Known rows, with every step that occurs
sozu kapudan: [ 13   3  -5 -14   0  15   0   9 -15  -8  14 -22 -14  19  -3  -9  -7   3
 -16  -6 -13  24   0 -14   3]
gasi dini: [ 22 -11   2  -4 -25  -2 -12   7 -13  19 -27  -3   2  -7  -2  -3  -9  -2
  -5 -14  -2  -6 -21   1   8]
natevir dusad: [ -3  10   8 -17   7   3  -7  22   2 -16  12   6   3  14  -7   3   4  12
   8 -28  14  14   0  11  11]
bimif dusad: [-24   6  -1   5  -2  14   7  34   1  -7  14   9  -2   2  -4   8 -17   4
  -8  -7 -14   4 -10   7  12]
kopit dusad torofa labarik kapudan: [-11  26  30   6  -2  11  11  57  -4 -32  23   9  -1  -3  22  -2 -15  10
 -15 -36 -15  18  34  24  18]
labarik kopit dusad natevir: [  3  14   6 -26  30   9  37  52  25 -12  27  32   4  -6  12  -5 -14   6
   4 -10  38  16  -2   5   6]
labarik kopit: [ -2   7   8   0  19   9  17  -4  13   1  10   7   7   1  16   0 -17   1
   3  14  28   2  -5  10  -3]
kapudan labarik kopit dusad: [  3  11  31   5  10 -17  41  44   1   9   6  42  14   0  38   2 -10  -4
  19   5  37  17   7  18   0]
natevir dusad torofa labarik: [-27  24  23  13   1  17   0  25  -6 -27  17   9   5   2  -3  21 -18  25
  -8 -35  14  14  23  36  26]
sozu kapudan labarik: [ 13   5   9   0  -8  -2  15  24 -29  13   1   3  -4  21  13  -2  -3   0
  -9   5   0  31   9  -7   1]
dini gasi sozu kapudan labarik kopit dusad: [ 54  18  13 -26  36   3  26  33  -6 -12  15  24   8  31  32 -15 -20   7
   3   3 -10  38 -13   9  22]
natevir dusad bimif: [-15  20   1 -15  -1  14 -16  37 -11 -23  24  13   2  -3   3   6 -32  18
   5 -38  17  17  -5  17  20]
dini gasi sozu kapudan: [ 51   9 -11 -29  26  16  -8  -6  -9 -16   9  -7  -3  30   3 -16 -12  10
 -15   3 -37  24 -19  -5  22]
sozu kapudan labarik torofa dini gasi: [  3  11 -20  20 -17   8  21  41 -32  10 -14 -23   6  16  11  -2 -33  18
 -24  23 -25  49  18   4  19]
torofa dini gasi sozu: [ 32   3 -19   5  19  11 -14   3 -16 -14 -31   1  15  13   9 -12 -27  15
 -13  12 -17  26 -19   1   6]
gasi sozu: [ 25   8  12  -7  14   5 -12 -12  -3  -8 -16  17  -1   4  15  -6  -4  -9
  -5 -11  -9   2 -22   9  10]
bimif dusad torofa dini gasi sozu: [-14  22  -2  25   8  34  -2  27  -8 -22  -7   5  12  -1   2   7 -57  23
 -31  -6 -46  25 -25  22  38]
bimif dusad torofa dini: [-45  17   0  37 -11  32   5  35  -9 -15  -3  -1   4 -10  -2  14 -50  18
 -30 -12 -29  20 -11  16  22]
sozu gasi: [ 13 -16  -6   0  11   4  12 -20  14  -7  22   4  -6  32  -2  -5  -7  10
  -9  18 -26  -7 -18  -9   1]
torofa dini gasi sozu kapudan: [ 42   5 -20  -5  19  21 -13  10 -27 -19 -21 -14   4  30   6 -19 -31  16
 -25   7 -26  42 -19  -9   8]
dini gasi sozu kapudan labarik kopit: [ 50  19   6 -15  31   7  17   5 -10   1   4  16  11  33  26 -11 -22  10
  -8  23  -6  31 -16   9  20]
kopit dusad kapudan labarik: [ 16  16  13 -22  -8  -4  30  76 -11  10  10  34  -1  11  16  -8  -2   2
   4 -26   4  24  21  15  10]
gasi sozu kapudan labarik: [ 38  13  21  -7   6   2   1   9 -29   2 -15  21  -6  24  26  -7  -8  -9
 -11  -6 -11  30 -13   3  11]
torofa dini gasi sozu kapudan labarik kopit dusad: [ 44  13   2  -5  29   9  21  49 -23 -15 -12  18  15  28  36 -17 -41  13
  -7   8   3  56 -14   4   8]
kopit dusad torofa dini gasi sozu: [ 16  18   5   4  14  14   5  31  -3 -33  -7   9   9  -3  16  -8 -36  15
 -10 -24 -39  28 -13  17  30]
natevir dusad kapudan labarik torofa dini: [-13  29  -2   3 -23  15  13  77 -20  10 -14   8   9  15   7   4 -28  22
 -18 -22  15  47  24  36  24]
gasi sozu kapudan: [ 38  10  10 -20  15  18 -11  -4 -18 -16  -3  -1 -14  23  14 -15 -10  -7
 -17 -16 -23  23 -22  -5  11]

Rows
[-12  22  40  18   6  -6  44  35   4   6   9  37  15  -9  37  10 -23   2
   9  -1  18  17   7  29  15]	kapudan labarik kopit dusad torofa
[ 41   8  -7 -16  24   4  -9 -11   4 -11  -4  10   9  13   3  -9  -7   8
  -2   8 -27   5 -20   6  21]	dini gasi sozu
[-12  19  -3  10   7  19  -7  22  -3 -25   4 -10  18   8 -13   7 -30  38
 -13 -20 -12  34  -1  21  30]	natevir dusad torofa dini gasi
[ -7  20  24   6   3  -7  35  55 -12   5  14  47  12 -11  45   6 -38   2
  18  -4  38  20   3  22   8]	kapudan labarik kopit dusad bimif
[-19  16  23  14  -1  10  18  40  -3 -30  19  16  -2 -12  11   9 -18  10
  -2 -31  -5   7  27  24  18]	kopit dusad torofa labarik
[ -1  10  24  16   7 -12  32  14  -3  23  -8  33  16   4  30   9 -13  -1
   9  25  41  10   4  18  -4]	kapudan labarik kopit
[-32  30  -2  11 -28  22  32  79  -7  22   6  17  -2   4   5  12 -34  10
 -24  -4 -21  22  17  35  34]	bimif dusad kapudan labarik torofa
[ 16  16   6  17 -10  13   5  26 -39   2 -38   1  -3  14  33  -5 -35  -2
 -26   1 -21  46  -6  12  18]	gasi sozu kapudan labarik torofa dini
[  2  15  22  -7  16 -10  49  65   7  12   9  56  14  -4  28   4 -10   2
  11   4  51  22   8  12   4]	kapudan labarik kopit dusad natevir
[ 11  23  12  -5   2  10  34  39  -6  32   3  28   8  16  23   0 -20   7
 -11  10  33  19  14  25   5]	dusad kapudan labarik kopit
[ -4  33 -15  15 -13  31  20  79 -21  12 -17  19  10  15  12   2 -53  20
 -33   3 -35  41   0  37  41]	bimif dusad kapudan labarik torofa dini gasi sozu
[ 11  11  16   0   7   5  29  21 -17  14  10   8   1  23  26  -1 -19   1
  -8  16  23  32   5   2  -1]	sozu kapudan labarik kopit
[ 13  20   9 -31  19  18  31  52  17  -6  30  16  -2   9  18 -14 -23   5
  -2 -18  20  17   6  19   6]	labarik kopit dusad kapudan
[ 18  26  27  19  22   1  33  37  -7  -5 -13  39  26   1  45   1 -45  12
  -1   7   6  35 -10  32  23]	kapudan labarik kopit dusad torofa dini gasi sozu
[ 17  29  14   3  10  19  -3  32 -28 -20  -8   8  15  26  10   3 -36  31
 -23 -23 -18  59 -10  23  38]	natevir dusad torofa dini gasi sozu kapudan labarik
[  6  26   8   3  17  23 -16  15  -6 -31  -8   2  18  12  -1   2 -34  30
 -16 -27 -19  34 -17  28  37]	natevir dusad torofa dini gasi sozu
[-10  32   6 -11 -19   9  19  66  -6  14   4  15   5  15   3   7 -12  18
  -8 -25  11  31  25  39  34]	natevir dusad kapudan labarik torofa
[ 22  28  35   7  16  19  21  36 -27 -15 -13  22   2  16  49  -8 -47   1
 -19 -16  -6  52 -17  17  18]	gasi sozu kapudan labarik kopit dusad torofa dini
[ 33  20  -7  -5   6   7  12  15 -15   3  -5  -2   4  20  15  -6 -20   8
 -15  15 -43  31  -4  14  38]	dini gasi sozu kapudan labarik torofa
[ -1  25   7  -9 -22   3  37  83  -5  12   7  19  -2   0  18  -4 -12   2
  -3 -22 -10  25  30  27  25]	kopit dusad kapudan labarik torofa
[  7  21 -16  -2 -16   8  35  92 -11   8  -6   8   9   8  14  -9 -30  20
 -10  -7 -19  43  29  24  26]	kopit dusad kapudan labarik torofa dini gasi
[ 19  22  14   3  -7   8  10  16 -25   5 -18   5  -6  14  28  -3 -17  -8
 -19  -1 -27  32  -5  16  26]	gasi sozu kapudan labarik torofa
[-30  23  23  32   9  24  21  -1   2 -11  13   9   7 -10  18  19 -37  17
 -16   3  20   0  21  37  14]	dusad torofa labarik kopit
[ 53  12   0 -17  19   3   4   7 -19   2  -2  12   6  29  14  -9 -10   9
 -10  12 -25  31 -13   1  22]	dini gasi sozu kapudan labarik
[ 13  16 -29   9  -2  27  -1  20 -16 -16 -21 -34   0  12   8 -11 -42  16
 -32  10 -48  41  -5   9  30]	labarik torofa dini gasi sozu kapudan
[-16  18  13   6  15  15  21  56 -11 -29  29  32   2 -10  37   6 -48  12
   6 -16  47   9  22  26   3]	torofa labarik kopit dusad bimif
[ -7   9  20   4  21   8  28  44   2 -24  19  27   3   2  28   4 -20   6
   9  -8  45   9  26  22  -5]	torofa labarik kopit dusad
